Every row comes from one small tree of marks. Brackets hold a mark, then the marks that hang from it, in the order of their numbers. Every link used is in the known rows. Which tree was each row made from?
Known rows
{k76 {k756 {k162 k266} {k628 k275}}}: [-1.54 -5.83 -4.20  2.66 -4.94 -1.41 -0.14  1.88  5.57  1.88  0.29  3.09
 -0.45 -3.47 -4.74  1.43 -5.52 -3.33  1.12]
{k41 {k628 k266}}: [-0.15 -3.45 -1.98  1.19 -3.83 -1.81 -2.56  1.56  3.99  1.29  0.71 -0.67
  2.47 -3.74 -6.04  0.44  0.62 -2.44  5.01]
{k628 k756}: [-0.18 -1.47 -1.36  0.31 -1.56 -3.02 -2.00  0.93  6.03  1.69  0.23  2.61
  0.59 -1.82 -2.30  0.00 -0.77 -2.01  0.69]
{k470 {k756 {k628 k275}}}: [-2.11 -1.71 -1.42  0.50 -3.05 -0.13 -2.40  1.50  4.43  1.19  2.90  6.26
  0.01 -2.55 -1.31  1.73 -1.75 -3.52  1.46]
{k275 {k628 {k756 k266}}}: [ 0.85 -3.80 -0.92  0.52 -3.35 -2.99 -3.04  2.67  6.24  1.91 -0.46  1.15
 -0.39 -1.13 -4.02  0.16 -3.98 -2.82 -1.27]
{k470 k756}: [ 1.76 -0.94 -0.44  0.74 -1.97 -2.61 -2.07  1.64  4.99  2.71  2.70  2.68
  1.92 -0.11 -0.85  0.24 -1.31 -2.30  1.68]
{k470 {k756 k266 k628}}: [ 0.03 -4.45 -1.04  2.62 -5.12 -2.35 -2.17  2.63  5.78  1.23  2.57  1.86
 -0.16 -0.33 -2.73  1.47 -3.62 -2.65  0.82]
{k275 {k628 k756}}: [ 1.40 -2.08 -1.96 -0.74 -1.70 -2.16 -3.23  1.53  5.02  1.76 -0.81  1.98
  0.30 -1.72 -1.51 -0.41 -2.22 -2.34 -0.85]
{k275 k628}: [ 1.97 -2.43 -2.05 -0.45 -1.98 -2.06 -3.15  3.19  3.97  2.06 -0.82  0.85
  1.70  0.22 -1.84 -0.92 -0.94 -1.62  0.01]
{k756 k266}: [ 0.07 -3.70 -0.42  2.01 -3.21 -3.79 -1.66  3.76  6.28  2.52  0.60  0.68
  1.18  0.79 -5.04  0.02 -0.97 -1.91  0.63]
{k41 k221 {k628 k266 k275}}: [-4.18 -3.03 -2.13  0.75 -2.57 -0.60 -1.86  2.18  3.77  0.75 -0.14  0.95
  2.78 -5.80 -8.32  2.54  2.86 -4.55  5.56]
{k41 k221 {k628 k266 k275 k756}}: [-4.92 -2.68 -2.16  0.41 -2.51 -0.82 -1.82  0.52  4.88  0.29 -0.23  1.89
  1.47 -7.80 -8.04  2.83  1.56 -5.09  4.94]
{k41 k221 k628}: [-1.59 -2.81 -2.96  1.95 -1.92 -2.56 -1.71  2.51  2.76 -0.44 -1.51 -1.90
  3.06 -1.69 -5.07  0.94  3.88 -3.11  4.71]
{k628 k266}: [ 0.42 -3.03 -1.48  0.14 -3.10 -2.47 -1.80  2.11  6.11  3.16  0.93  0.50
  2.41 -2.33 -4.83  0.31 -0.42 -1.32  2.08]
{k628 k266 {k756 k162}}: [-0.11 -4.78 -2.90  1.11 -4.06 -3.09 -0.22  1.35  8.35  1.57  0.37  1.65
  0.72 -3.64 -4.67  1.49 -4.07 -0.77  0.54]
{k76 {k756 k162}}: [ 1.17 -3.53 -2.98  1.87 -4.34 -3.43 -0.35  3.20  5.54  2.82 -0.58  0.51
  1.66 -1.50 -3.93 -0.59 -3.44 -2.06 -0.92]
{k76 {k756 k162 k266 {k628 k275}}}: [-3.15 -6.28 -3.19  2.96 -6.89 -1.84 -0.55  4.34  6.26  1.45 -0.08  3.35
 -1.09 -3.22 -6.71  1.45 -5.61 -3.77 -1.67]
{k76 k756}: [ 1.09 -1.38 -1.48  0.57 -3.18 -2.71 -2.03  2.30  4.54  3.83 -0.23  0.31
  2.16 -1.98 -3.65 -1.29 -1.46 -3.21  0.09]
{k756 k162 k266 k628}: [-1.20 -7.62 -3.75  3.86 -6.08 -3.31 -0.25  4.78  6.96 -0.56 -0.22  0.97
 -0.53  0.48 -4.73  1.62 -3.91 -0.60 -0.55]

Write each row's tree
[-3.73 -4.53 -1.54  1.92 -4.20 -1.44 -2.11  3.70  5.68  0.89  0.84  4.48
 -0.78 -1.64 -5.44  1.43 -1.61 -3.00  0.42] -> {k756 k266 {k628 k275}}
[ 0.26 -7.30 -5.02  3.53 -4.06 -2.91  0.10  2.22  6.14 -0.02  0.03  0.43
  0.03  0.43 -2.91  1.66 -3.60 -0.05  2.23] -> {k756 {k162 k266} k628}
[-2.64 -6.51 -3.45  4.21 -4.43 -4.10  0.13  2.86  6.15 -1.65 -1.79 -1.41
  0.52 -2.43 -7.19  2.70 -1.44 -3.08  2.54] -> {k41 k221 {k628 {k756 k162 k266}}}
[-2.61 -4.48 -4.09  1.73 -5.38 -1.04 -0.87  3.21  4.99  1.20 -0.43  4.24
 -0.40 -3.78 -4.34  0.96 -3.96 -3.27 -1.17] -> {k76 {k756 k162 {k628 k275}}}
[-3.36 -3.85 -2.33 -0.07 -3.93 -0.06 -2.16  2.12  5.59  1.46  1.13  4.21
  0.10 -4.87 -5.45  1.86 -0.99 -2.58  1.87] -> {k756 {k628 k266 k275}}
[ 2.88 -4.57 -2.09  2.95 -2.64 -3.60  0.23  1.10  6.60  2.23  2.78  1.81
  1.62  0.94 -1.48  1.49 -4.90 -1.29  2.67] -> {k470 {k756 {k162 k266}}}
[-3.61 -6.69 -3.17  3.24 -5.37 -2.04 -0.37  4.57  6.77 -0.28  0.32  4.67
 -1.26 -1.04 -5.54  2.40 -3.72 -1.88 -0.55] -> {k756 k162 k266 {k628 k275}}
[-1.81 -4.05 -2.81  1.44 -3.15 -1.93 -1.59  2.10  3.95  0.52 -0.88 -2.88
  3.33 -4.25 -7.43  1.85  2.74 -3.04  5.65] -> {k41 k221 {k628 k266}}
[-1.48 -4.15 -2.47  1.85 -1.57 -2.66  0.23  0.33  7.44  1.50  1.08  5.30
 -0.45 -2.33 -3.73  2.02 -4.13 -2.32  1.56] -> {k628 k275 {k756 {k162 k266}}}
[-4.86 -4.67 -3.64  1.69 -3.67 -1.41 -0.09  1.36  5.88 -0.86 -0.66  1.92
  1.05 -7.06 -8.03  3.58 -0.61 -3.95  4.01] -> {k41 k221 {k628 k266 k275 {k756 k162}}}
[-0.34 -6.51 -4.77  1.83 -7.42 -1.92 -0.68  2.70  6.38  1.95 -0.47 -0.58
  0.78 -4.75 -5.67  1.02 -5.30 -1.88 -0.07] -> {k76 {k756 k162 {k628 k266}}}
[-2.71 -1.66 -0.51 -0.79 -2.26 -1.22 -2.07  0.38  7.01  2.86  1.53  5.31
  0.45 -6.01 -5.31  1.47 -1.75 -3.33  1.47] -> {k628 k266 k275 k756}
[ 1.20 -3.16 -1.87 -1.23 -3.03 -1.52 -3.22  1.01  6.12  2.55 -0.22  0.93
  0.82 -4.14 -3.78  0.38 -3.37 -2.23  0.15] -> {k275 {k628 k266 k756}}
[ 2.40 -5.51 -3.68  1.56 -2.50 -3.17 -1.00  1.06  6.81  1.25 -0.94  0.94
 -0.12 -0.77 -2.18  0.96 -5.88 -1.13  0.25] -> {k275 {k628 {k756 {k162 k266}}}}
[-1.00 -5.30 -3.08  2.81 -3.70 -1.29 -0.23  1.02  6.10  0.69  3.04  5.47
 -0.61 -1.71 -2.03  3.29 -5.26 -2.46  2.50] -> {k470 {k756 {k162 k266} {k628 k275}}}
[-2.87 -4.41 -1.41  2.25 -3.63 -3.22 -0.21  2.92  8.26  1.04  0.66  5.71
 -1.18 -2.21 -5.72  2.04 -4.49 -2.78 -1.02] -> {k628 k275 {k756 k162 k266}}
[-2.78 -5.61 -3.98  1.13 -6.79 -0.60 -0.80  2.68  6.24  2.03  0.15  3.15
  0.03 -6.46 -6.41  1.62 -5.17 -3.31 -0.08] -> {k76 {k756 k162 {k628 k266 k275}}}
[-2.36 -2.69 -2.44  0.97 -2.18 -2.21 -0.35  1.63  6.89  0.73  0.33  6.46
 -0.37 -2.78 -3.11  1.47 -2.67 -2.05 -0.49] -> {k628 k275 {k756 k162}}
[ 1.60 -6.36 -3.79  3.54 -4.29 -2.43 -0.11  1.04  6.30  0.55  2.43  1.66
  0.06 -0.02 -1.08  2.39 -5.38 -0.97  2.45] -> {k470 {k756 {k162 k266} k628}}
[ 0.91 -5.92 -2.62  1.88 -4.51 -3.55 -1.40  3.55  7.33  0.83 -1.06  1.42
 -0.71 -0.51 -4.03  0.84 -6.24 -1.56 -2.24] -> {k275 {k628 {k756 k162 k266}}}
[ 1.06 -4.97 -3.12  2.52 -2.23 -4.07  0.22  0.47  7.70  1.22  0.45  1.57
  0.10 -0.84 -2.97  1.27 -4.34 -0.91  1.59] -> {k628 {k756 {k162 k266}}}
[-0.37 -4.52 -3.12  0.57 -6.10 -1.22 -2.37  1.87  5.27  2.97 -0.06 -0.86
  1.09 -5.24 -5.51  0.13 -3.20 -2.93  1.07] -> {k76 {k756 {k628 k266}}}
[-0.75 -5.07 -2.20  2.39 -6.41 -2.44 -2.21  3.39  5.48  2.36 -0.19 -0.53
  0.05 -2.19 -5.58 -0.24 -3.78 -3.53 -0.45] -> {k76 {k756 k266 k628}}
[-0.02 -6.67 -2.69  3.91 -6.44 -2.99 -0.60  3.66  6.87  0.14  1.98  2.06
 -0.56  0.15 -2.93  2.29 -5.94 -1.54 -0.13] -> {k470 {k756 k162 k266 k628}}
